Known rows, with every way that one mark hangs from another
z_968[z_85[z_167 z_519 z_701]]: [-1.01  1.32  0.43 -0.66  1.41  1.90  1.79  3.20  0.14 -1.00 -0.80 -1.46
 -3.14  0.95  2.79 -0.21 -3.36  3.27 -1.41  0.75  1.22  1.80 -1.56 -0.04]
z_85[z_519 z_701 z_968]: [-1.97  1.39 -0.29  3.16  2.26  0.11  1.35  3.06 -0.39 -0.05 -0.85 -1.53
 -3.54  2.85  0.83 -0.39 -4.53  6.39  0.63  0.08  0.13  1.62  0.13  0.48]
z_701[z_85[z_968] z_413 z_760]: [ 0.95  1.49 -0.97  3.05  1.35  0.44 -0.90  1.25 -1.89  0.61  1.24 -1.48
 -2.06 -2.54  1.38 -1.78 -1.81  1.67 -2.94 -1.00 -1.18  0.48 -0.05 -0.53]
z_968[z_85[z_167]]: [-0.33  2.47 -0.55 -1.62 -0.20  1.72  0.60  2.35 -0.66  0.41 -0.74 -3.57
 -1.48 -2.03  3.02 -1.24 -1.82  0.96 -2.18  1.37  1.61  0.81 -2.19 -1.30]
z_701[z_413]: [ 0.48  1.29 -0.23  1.18  0.55 -0.11 -0.84  1.62 -1.60  1.34 -0.08 -3.21
 -2.07 -2.41  2.10 -2.19 -1.79  1.59 -3.28  1.22  0.42  0.90 -0.72 -2.50]
z_413[z_701[z_85[z_519]]]: [-0.98  1.27 -0.35  0.88  0.34  2.21  0.16  1.90 -0.29 -1.94 -0.57 -2.94
 -4.18 -1.41  1.84 -1.28 -4.06  4.25 -1.45  2.54  1.17  1.53  1.81 -0.69]
z_167[z_85[z_519 z_701[z_760] z_968]]: [-2.47  2.40  0.76  3.99  2.94 -0.63  1.29  2.26  1.09  0.05 -0.23  0.14
 -3.11  3.17  0.86 -0.11 -3.35  3.49  1.32 -1.53  0.53 -0.09  0.14  0.54]
z_701[z_413 z_760]: [ 1.42  1.74  0.32  1.06  1.15 -0.71 -0.85  1.43 -0.99  2.50  1.00 -2.09
 -1.74 -1.59  1.28 -2.62 -1.25 -0.18 -2.80  1.16  0.61 -0.08 -0.75 -2.35]
z_701[z_85[z_519] z_760]: [ 0.29  1.72 -0.52  1.07  1.79  1.59  0.84  1.24 -0.47  0.49  1.06 -1.13
 -2.82 -1.62  1.65 -2.58 -3.46  1.84 -0.41  1.35  0.17  1.43  0.69  0.26]
z_85[z_167 z_519 z_701 z_968]: [-1.83  0.56  0.34  1.80  2.62  0.41 -0.26  3.61  1.09 -0.88  0.31 -2.05
 -3.48  3.96  2.46  0.26 -3.42  6.14 -0.01 -0.89  0.41  1.92 -1.12 -0.05]
z_519[z_85]: [-0.72  2.84 -0.39  0.50 -1.20  0.22 -0.36  2.74 -1.51  2.27  0.40 -4.28
 -0.90 -1.66  2.38 -1.36 -4.12  3.05 -1.08  2.26  1.18  0.97 -1.30 -1.28]
z_760[z_402 z_701[z_85[z_167 z_519]]]: [ 0.97 -0.95 -1.91 -0.30  2.43  0.94  0.22  0.34  0.49 -0.01  0.84 -3.73
 -3.90  0.93  1.22 -2.89 -2.40  4.37 -1.49  1.10  0.08  0.87 -0.88 -0.85]
z_413[z_701[z_85[z_968] z_760]]: [-0.44  2.26 -0.50  2.38  0.57  0.51 -0.58  1.86 -0.13 -0.32  0.36 -2.74
 -2.93  0.28  0.70 -0.71 -2.99  3.15 -1.00  0.62  0.42  0.21  0.98 -0.12]
z_167[z_85[z_701[z_413] z_968]]: [-2.17  1.11  0.46  3.86  1.87 -0.78 -0.86  2.47 -0.40  0.01 -1.26 -1.49
 -2.97  0.16  2.77  0.44 -2.01  3.21 -2.46 -2.38 -0.17  0.07 -0.78 -1.20]
z_519[z_85[z_167 z_701[z_760] z_968]]: [-1.04  1.47  0.78  1.50  1.22 -0.56 -1.48  4.44  0.19  1.72  2.10 -2.56
 -1.17  3.98  2.99  0.45 -3.66  3.79 -0.57 -0.92  0.19  1.08 -2.25  0.03]
z_167[z_85[z_519 z_701[z_413] z_968]]: [-2.23  1.07  0.57  4.35  2.69 -0.06 -0.04  2.32 -0.26 -0.99 -1.07  0.00
 -3.89  0.02  1.98 -0.14 -2.70  4.85 -1.35 -2.27  0.34  0.50 -0.12 -0.62]
z_701[z_85 z_760[z_402]]: [ 1.46  1.34 -1.16  0.81  0.57  1.77  0.37  0.82 -1.58  2.49  0.42 -2.92
 -1.70  0.62 -0.13 -2.43 -2.23  2.12 -1.90  1.58 -0.58  1.39 -1.34 -0.85]
z_519[z_85[z_167 z_701]]: [-1.32  0.95  0.88 -0.30  0.30  0.11 -1.80  4.33 -0.08  1.19  0.80 -3.83
 -1.65  2.21  5.03 -0.15 -3.57  3.59 -1.56  0.63  0.87  1.91 -2.58 -1.12]
z_760[z_701]: [ 0.16  1.73 -1.25  0.77  0.88 -1.32  0.19  0.88  0.26  1.48  0.12 -5.15
 -2.77 -0.89  1.88 -2.53 -2.86  1.50 -0.59  1.69  0.75 -0.48 -0.18 -1.55]
z_968[z_85[z_519 z_701[z_760]]]: [-0.23  2.35  0.16  1.35  1.40  1.14  3.22  2.26 -0.74  0.61 -0.44  0.19
 -3.05  0.84  0.22 -1.28 -3.94  1.61 -0.34  1.23  0.56  0.57 -0.14  0.57]
z_167[z_85[z_519 z_701 z_968]]: [-3.36  2.06  0.15  3.79  2.38  0.07  1.18  2.97  0.39 -0.74 -1.29 -1.04
 -3.68  2.26  1.82  0.67 -3.67  5.27  0.87 -1.36  0.75  0.91 -0.04  0.29]
z_85[z_167 z_519 z_968]: [-1.10  1.54 -0.42  1.05  1.99  1.00 -0.19  2.77  0.52 -0.49  0.67 -2.47
 -2.57  1.42  1.93 -0.87 -3.06  5.30  0.23  0.16  1.30  1.69 -0.88 -0.81]
z_85[z_519 z_968]: [-1.06  2.28 -1.05  2.80  1.11  0.45  1.34  2.03 -0.81  0.41 -0.18 -1.94
 -2.95  0.45  0.16 -1.39 -4.06  5.76  0.57  0.70  0.83  1.21  0.21 -0.21]
z_413[z_701[z_85[z_519 z_968] z_760]]: [-0.54  1.93 -0.52  2.83  1.40  1.13  0.73  1.72 -0.05 -1.28  0.68 -1.27
 -3.85  0.25 -0.14 -1.05 -4.04  4.57 -0.17  1.15  0.74  0.77  2.10  0.16]

Rows
[ 1.04  0.31 -0.28  3.87  2.41 -0.82 -0.15  1.81 -1.66  2.48  0.29 -1.11
 -2.68  4.50 -1.75 -1.00 -2.23  5.07 -2.54 -0.64 -1.53  0.40 -2.20 -1.32]  z_85[z_701[z_413 z_760[z_402]] z_968]
[ 1.66  0.49 -1.68  2.99  1.48  0.92 -0.38  0.59 -2.66  1.95  0.37 -1.47
 -2.44 -0.11 -1.16 -1.98 -1.72  3.94 -3.44 -0.45 -1.68  0.63 -1.42 -1.02]  z_701[z_85[z_968] z_413 z_760[z_402]]
[-0.98  1.60  0.26  3.34  2.86 -0.33  1.28  2.69  0.30  0.88  0.56 -0.34
 -3.13  3.99 -0.22 -0.45 -4.21  4.90  0.97 -0.20  0.06  0.72  0.08  0.49]  z_85[z_519 z_701[z_760] z_968]
[-1.87  1.02  1.02  2.16  1.35 -0.25 -1.50  2.36 -0.30  0.32 -1.32 -2.06
 -2.68 -0.75  4.04 -0.26 -1.18  1.36 -2.98 -0.83  0.35  0.15 -1.17 -2.01]  z_167[z_85[z_701[z_413]]]
[ 0.43  0.78 -0.09  1.91  2.60  0.38  1.70  1.70 -0.36  2.35  0.13 -0.96
 -3.31  5.29 -1.77 -2.02 -3.49  4.92 -0.12  1.87  0.00  1.35 -1.13 -0.71]  z_85[z_519 z_701[z_760[z_402]]]
[ 1.83 -0.45 -2.47  1.40  1.12  0.10 -0.41 -0.59 -1.98  1.42 -0.06 -4.07
 -3.44 -2.18  0.48 -3.18 -2.08  3.04 -4.30  0.85 -1.35 -0.07 -0.84 -1.75]  z_760[z_402 z_701[z_85 z_413]]
[ 0.31  0.31 -0.83  1.11  1.23  1.30 -2.68  2.35 -1.20 -0.82  0.56 -2.69
 -2.57 -2.48  4.06 -0.90 -1.16  2.98 -3.84 -1.66 -0.61  1.50 -1.26 -1.14]  z_701[z_85[z_167 z_968] z_413]
[ 0.14  0.34 -2.97  3.02  2.00  0.41  1.96 -0.05 -0.97  0.37  0.12 -3.00
 -4.17  0.69 -1.58 -2.12 -4.12  6.84 -0.39  0.27 -0.76  0.43  0.26  0.38]  z_760[z_402 z_701[z_85[z_519 z_968]]]
[ 0.22  0.56  0.54  4.00  3.17 -0.83  0.44  2.39 -0.87  0.67  0.97  0.46
 -3.55  2.34  0.09 -0.88 -3.10  4.29 -1.03 -0.85 -0.66  0.67  0.20 -0.43]  z_85[z_519 z_701[z_413 z_760] z_968]
[-2.58  3.00 -0.51  3.21  1.34  0.63  1.14  1.78  0.01 -0.44 -1.02 -1.33
 -2.91 -0.66  1.24 -0.95 -3.09  4.16  0.90 -0.51  1.56  0.37  0.16 -0.36]  z_167[z_85[z_519 z_968]]
[-1.14  1.85 -0.25  0.92  0.63  1.49  2.89  2.63 -1.08 -0.21 -1.68 -0.80
 -3.39 -0.15  1.11 -0.75 -4.51  3.67 -0.66  1.63  0.76  1.57 -0.54  0.36]  z_968[z_85[z_519 z_701]]
[ 0.67  0.52 -0.21 -0.30  0.93  1.87 -1.63  1.50  0.42  0.59  0.74 -4.07
 -2.72  2.95  0.94 -1.79 -1.26  2.53 -2.67  1.83  0.88  1.03 -1.20 -1.80]  z_413[z_701[z_85[z_167] z_760[z_402]]]
[ 0.08 -0.19 -0.78  1.48  2.08  2.02 -1.26  2.15 -0.80 -1.94  0.85 -1.40
 -3.30 -2.36  3.37 -1.26 -2.41  4.34 -2.83 -1.57 -0.30  2.14 -0.37 -0.66]  z_701[z_85[z_167 z_519 z_968] z_413]
[-0.73  1.05  0.20 -0.93 -0.05  2.30 -2.41  2.75  0.61 -1.57 -0.05 -5.04
 -2.97 -0.54  4.63 -0.65 -2.13  2.56 -2.71  1.38  1.34  1.38 -0.26 -1.48]  z_413[z_701[z_85[z_167]]]
[ 0.93  0.88  1.06 -0.05  1.53  0.30 -0.27  2.51 -0.71  0.72  0.40 -0.85
 -1.95 -0.02  2.90 -1.28 -0.94 -0.61 -3.97 -0.40  0.26  0.38 -2.07 -1.48]  z_968[z_85[z_167 z_701[z_413 z_760]]]
[ 0.58  0.87  1.10  1.91  1.93 -1.23 -1.03  2.24 -0.53  1.82  0.74 -1.37
 -2.42  1.26  1.91 -1.12 -1.77  0.83 -2.83  0.23 -0.78  0.61 -0.94 -1.73]  z_85[z_701[z_413 z_760]]
[ 0.61  1.70 -0.13  1.48  0.38  0.22  0.50  1.16  0.00  2.22 -0.06 -3.75
 -2.31  3.84 -2.12 -2.07 -2.29  3.15 -1.48  3.37  1.37 -0.34 -0.89 -2.49]  z_413[z_701[z_760[z_402]]]
[-0.91  1.13  1.44  2.77  2.75 -0.55  0.07  1.66  0.44  0.20  0.11  0.65
 -3.48  0.29  2.38 -1.10 -1.71  1.06 -1.55 -0.87  0.41 -0.15  0.07 -1.33]  z_167[z_85[z_519 z_701[z_413 z_760]]]
[-0.08  0.90  0.69  2.63  2.20 -0.49 -0.35  1.13 -0.63  2.23 -0.55 -0.94
 -2.46  2.15  0.34 -1.25 -0.76  1.62 -3.05 -0.56 -0.17 -0.50 -2.18 -2.07]  z_167[z_85[z_701[z_413 z_760[z_402]]]]
[ 1.05 -1.10 -1.04  0.26  2.47  0.29 -1.87  0.70  0.22 -1.44  1.54 -2.90
 -4.11 -3.35  4.28 -2.72 -1.75  1.88 -3.25 -0.35 -0.15  0.62  0.17 -1.42]  z_760[z_701[z_85[z_167 z_519] z_413]]
[ 2.27  1.24 -0.48  1.71  1.19  0.27 -0.13  0.48 -1.62  3.41  0.70 -2.11
 -1.80  0.65 -1.44 -2.95 -1.23  1.84 -3.24  1.51  0.05 -0.05 -2.09 -2.71]  z_701[z_413 z_760[z_402]]
[-0.68  0.62  0.21  3.35  1.68 -0.75 -0.72  2.97 -1.14  0.72 -0.63 -2.06
 -3.15  1.28  1.74 -0.17 -2.83  4.47 -2.56 -1.15 -1.03  1.26 -1.07 -1.31]  z_85[z_701[z_413] z_968]
[-1.39  0.37  0.71  0.18  2.48  0.75 -0.55  3.51  1.12 -0.39  0.30 -2.42
 -3.15  3.51  3.65 -0.59 -3.08  4.15 -0.72  0.43  0.83  2.24 -1.24 -0.90]  z_85[z_167 z_519 z_701]
[-0.69  0.97 -1.13  0.94  1.75  2.18 -0.25  2.60 -0.08 -1.49  0.68 -2.28
 -3.25 -0.41  3.12 -0.94 -3.02  5.05 -0.72 -0.44  0.59  2.37 -0.50  0.32]  z_701[z_85[z_167 z_519 z_968]]
[-0.12  0.33  0.53 -0.44  0.67  1.24 -0.53  2.96 -1.26 -0.25 -0.94 -1.93
 -2.61 -1.13  3.90 -0.61 -1.62  1.12 -4.31 -0.25  0.17  1.25 -2.33 -1.74]  z_968[z_85[z_167 z_701[z_413]]]
[-0.25  0.22  0.52  0.08  1.96  1.61  0.71  2.91 -0.94 -1.21 -0.61 -0.38
 -3.40 -0.90  3.08 -0.81 -2.33  2.48 -3.42  0.06  0.53  1.70 -1.21 -1.04]  z_968[z_85[z_167 z_519 z_701[z_413]]]
[ 1.56  1.18 -0.37  1.31  1.16  0.70 -1.50  0.94 -1.69  1.11  1.18 -1.84
 -2.20 -3.29  2.75 -2.66 -1.59 -0.12 -3.55  0.32 -0.79  0.60 -0.18 -1.18]  z_701[z_85 z_413 z_760]
[ 1.33  0.20 -0.70 -0.15  2.06  2.06 -0.04  1.29 -0.20  0.93  1.31 -1.69
 -2.71  1.77  0.57 -2.54 -2.01  3.18 -1.30  1.17  0.39  1.71 -1.67 -0.73]  z_701[z_85[z_167 z_519] z_760[z_402]]
[ 1.66  0.35  0.29 -0.34  1.70  1.15 -2.85  1.73 -0.40  0.53  1.89 -2.33
 -1.77 -2.16  4.51 -2.17 -0.25 -0.76 -4.06 -0.50 -0.28  1.06 -1.25 -1.89]  z_701[z_85[z_167] z_413 z_760]
[-0.24  1.13 -0.32  3.64  2.94  0.06  2.07  1.99 -0.62  1.98  0.24 -0.59
 -3.23  6.13 -2.72 -0.99 -3.94  6.92  0.59  0.30 -0.48  1.10 -0.95  0.12]  z_85[z_519 z_701[z_760[z_402]] z_968]
[-0.98  0.91 -0.03  3.42  0.28 -0.50 -1.02  3.58 -2.18  1.15  0.53 -1.87
 -2.19 -0.05  2.38  0.16 -4.30  5.30 -2.70 -0.88 -0.76  1.06 -1.34 -0.95]  z_519[z_85[z_701[z_413] z_968]]
[ 0.09  2.16 -0.11  0.79  0.06  0.89 -0.76  1.70 -0.27  0.10  0.36 -3.49
 -2.66 -0.52  1.89 -1.50 -2.56  1.01 -1.83  2.24  0.53  0.34  1.03 -0.87]  z_413[z_701[z_85 z_760]]
[-1.92  1.40  0.34  1.37  0.47 -0.04 -1.54  4.63 -0.43  0.96  0.85 -3.63
 -1.58  2.87  3.89  0.92 -4.01  5.60 -1.00 -0.77  0.06  1.90 -2.62 -0.22]  z_519[z_85[z_167 z_701 z_968]]
[-0.24  2.62  0.28  0.60  0.57  0.24  1.96  2.39 -1.16  1.74 -0.78 -1.43
 -2.00  0.70  0.94 -1.03 -2.95  0.33 -1.32  0.96  0.33  0.14 -1.05 -0.08]  z_968[z_85[z_701[z_760]]]
[ 0.53  0.60  0.98  2.39  3.00 -0.56 -0.05  2.12 -0.23  0.92  0.99  0.06
 -3.41  1.06  1.10 -1.94 -2.77  2.03 -1.79  0.46 -0.12  0.98  0.02 -1.30]  z_85[z_519 z_701[z_413 z_760]]
[-0.98  0.17  0.86  1.79  0.84 -0.33 -2.81  4.32 -1.14  0.51  1.34 -2.51
 -2.21  1.11  4.13  0.57 -3.25  4.96 -3.21 -1.59 -0.45  1.42 -2.48 -1.37]  z_519[z_85[z_167 z_701[z_413] z_968]]
[-0.90  0.82  0.91  2.04  3.17 -0.43 -0.37  3.38  1.34  0.15  1.33 -0.94
 -3.16  5.11  1.66 -0.24 -3.01  4.19  0.55 -0.91  0.28  1.33 -0.80  0.03]  z_85[z_167 z_519 z_701[z_760] z_968]
[-0.42  2.24 -0.42 -0.93  0.58  2.10  1.62  2.26 -0.63 -0.52 -0.40 -2.01
 -2.48 -2.03  2.14 -1.71 -2.73  2.14 -1.29  1.83  2.18  1.16 -1.13 -0.78]  z_968[z_85[z_167 z_519]]
[ 1.81 -1.06 -2.30  1.97  2.30  0.47  0.65 -0.77 -1.65  0.62  0.31 -2.43
 -4.51 -2.33 -0.39 -3.53 -2.92  4.38 -3.19  1.14 -0.89  0.50  0.23 -1.34]  z_760[z_402 z_701[z_85[z_519] z_413]]
[ 0.13  1.03 -1.26  2.63  0.89  1.23 -1.08  1.65 -2.31 -0.22 -0.01 -2.35
 -2.44 -3.37  2.38 -1.08 -2.27  3.32 -3.32 -0.94 -0.83  1.32 -0.22 -0.74]  z_701[z_85[z_968] z_413]
